In the rows, zero is written as 128.
Known rows, with every step that occurs
lanamik > bogu: 122; 191; 142; 109; 133; 111; 176; 114; 156; 138; 150; 109; 130; 172; 126; 108; 148; 136; 122
kome > bogu: 111; 221; 140; 105; 169; 143; 149; 98; 84; 158; 165; 95; 157; 125; 113; 150; 119; 152; 154
kome > vokinun: 142; 172; 158; 154; 126; 158; 117; 98; 99; 187; 163; 117; 142; 110; 146; 157; 134; 163; 136
vifupud > vokinun > lanamik > bogu: 111; 106; 166; 111; 114; 102; 186; 129; 200; 123; 117; 111; 122; 163; 148; 97; 125; 108; 114
vokinun > vifupud > miga > besav: 124; 44; 106; 116; 117; 145; 96; 152; 115; 49; 160; 132; 99; 141; 94; 122; 105; 117; 144
lanamik > vokinun > vifupud > miga > besav: 121; 51; 110; 104; 84; 134; 88; 152; 129; 43; 154; 129; 99; 138; 116; 112; 101; 108; 139
kome > vokinun > vifupud: 149; 113; 180; 150; 75; 107; 58; 127; 112; 142; 169; 126; 153; 146; 145; 154; 110; 134; 150
bogu > besav: 128; 158; 95; 147; 130; 135; 190; 142; 106; 109; 130; 146; 99; 169; 147; 166; 111; 197; 140
besav > bogu > kome > vokinun > lanamik: 137; 89; 171; 173; 163; 124; 130; 121; 147; 147; 75; 140; 127; 108; 156; 131; 146; 133; 92
kome > vokinun > lanamik: 137; 80; 198; 182; 138; 137; 143; 114; 153; 164; 107; 120; 124; 131; 165; 139; 114; 152; 107
miga > vifupud > vokinun: 138; 125; 102; 51; 96; 131; 106; 124; 88; 162; 141; 107; 157; 155; 149; 119; 97; 105; 159
vifupud > vokinun > kome > bogu: 96; 202; 141; 106; 117; 156; 114; 104; 129; 179; 136; 92; 158; 130; 97; 121; 124; 95; 185
bogu > kome: 148; 225; 78; 115; 177; 120; 112; 113; 155; 171; 58; 145; 143; 162; 124; 127; 155; 121; 116
besav > bogu > kome > vokinun: 140; 180; 119; 138; 162; 139; 100; 109; 92; 167; 115; 144; 143; 76; 132; 143; 181; 136; 114
vifupud > vokinun > lanamik > bogu > kome: 135; 168; 99; 103; 145; 89; 143; 128; 209; 145; 57; 139; 141; 145; 133; 99; 144; 87; 96
miga > besav > bogu > kome > vokinun > lanamik: 141; 59; 161; 175; 163; 129; 129; 133; 141; 117; 95; 143; 116; 98; 148; 128; 139; 130; 83
lanamik > bogu > kome > vokinun: 148; 195; 122; 134; 128; 119; 115; 105; 138; 184; 138; 133; 153; 86; 131; 135; 149; 127; 109
bogu > kome > vokinun: 153; 198; 118; 145; 139; 139; 96; 102; 121; 198; 121; 138; 153; 94; 137; 149; 144; 136; 118
kome > vokinun > vifupud > miga > besav: 128; 37; 115; 125; 108; 150; 90; 148; 108; 61; 177; 133; 103; 115; 96; 129; 102; 118; 142

Rows
129; 85; 109; 123; 90; 89; 206; 163; 131; 89; 149; 135; 108; 147; 156; 132; 89; 159; 112
miga > vifupud > vokinun > lanamik > bogu > besav
147; 97; 171; 177; 148; 125; 128; 117; 169; 169; 78; 133; 132; 120; 161; 132; 121; 134; 93
bogu > kome > vokinun > lanamik
126; 105; 131; 162; 102; 103; 216; 152; 142; 97; 152; 141; 99; 133; 151; 146; 105; 181; 106
kome > vokinun > lanamik > bogu > besav
120; 73; 170; 132; 130; 137; 155; 128; 187; 139; 65; 118; 115; 172; 169; 120; 106; 114; 132
vifupud > vokinun > lanamik
96; 82; 107; 108; 196; 162; 141; 142; 53; 33; 129; 140; 85; 116; 95; 113; 197; 136; 131
vifupud > miga > besav > bogu
131; 48; 97; 113; 105; 126; 91; 153; 129; 55; 169; 141; 109; 103; 89; 115; 111; 99; 127
lanamik > bogu > kome > vokinun > vifupud > miga > besav
149; 121; 154; 140; 100; 93; 47; 135; 108; 126; 132; 145; 153; 124; 135; 145; 141; 117; 135
besav > bogu > kome > vokinun > vifupud
118; 75; 92; 114; 147; 167; 130; 138; 111; 69; 152; 128; 92; 134; 95; 121; 118; 131; 138
vifupud > miga > besav
115; 178; 99; 131; 138; 129; 195; 137; 76; 109; 164; 128; 120; 129; 130; 174; 98; 193; 145
kome > bogu > besav
135; 51; 95; 120; 112; 139; 79; 151; 119; 65; 157; 143; 108; 109; 94; 125; 107; 106; 133
bogu > kome > vokinun > vifupud > miga > besav
103; 53; 125; 117; 162; 148; 109; 149; 47; 31; 151; 144; 94; 94; 97; 123; 186; 127; 134
kome > vokinun > vifupud > miga > besav > bogu
144; 152; 109; 141; 159; 143; 99; 120; 84; 136; 135; 150; 133; 67; 124; 141; 174; 132; 107
miga > besav > bogu > kome > vokinun
125; 142; 127; 108; 68; 149; 71; 120; 150; 198; 104; 108; 147; 182; 116; 89; 130; 73; 180
miga > vifupud > vokinun > kome
125; 113; 186; 149; 122; 104; 177; 120; 177; 139; 147; 113; 129; 134; 145; 110; 129; 133; 96
kome > vokinun > lanamik > bogu
116; 152; 92; 117; 91; 127; 156; 145; 82; 129; 163; 124; 132; 125; 120; 149; 89; 151; 163
miga > vifupud > vokinun > kome > bogu > besav
110; 179; 104; 147; 115; 137; 174; 138; 102; 127; 149; 127; 118; 136; 116; 157; 107; 170; 160
vokinun > kome > bogu > besav
106; 187; 134; 90; 108; 144; 99; 108; 102; 185; 156; 90; 171; 123; 98; 116; 111; 94; 180
miga > vifupud > vokinun > kome > bogu
141; 180; 104; 119; 159; 86; 147; 126; 202; 147; 61; 140; 139; 151; 129; 102; 149; 101; 86
vokinun > lanamik > bogu > kome
130; 44; 154; 165; 159; 132; 127; 133; 145; 115; 82; 143; 113; 88; 137; 124; 138; 121; 93
vifupud > miga > besav > bogu > kome > vokinun > lanamik
99; 229; 156; 111; 89; 138; 103; 102; 136; 175; 135; 88; 157; 135; 123; 112; 126; 107; 165
lanamik > vokinun > kome > bogu
147; 152; 92; 90; 136; 76; 131; 132; 181; 149; 76; 136; 152; 140; 134; 93; 132; 82; 90
miga > vifupud > vokinun > lanamik > bogu > kome
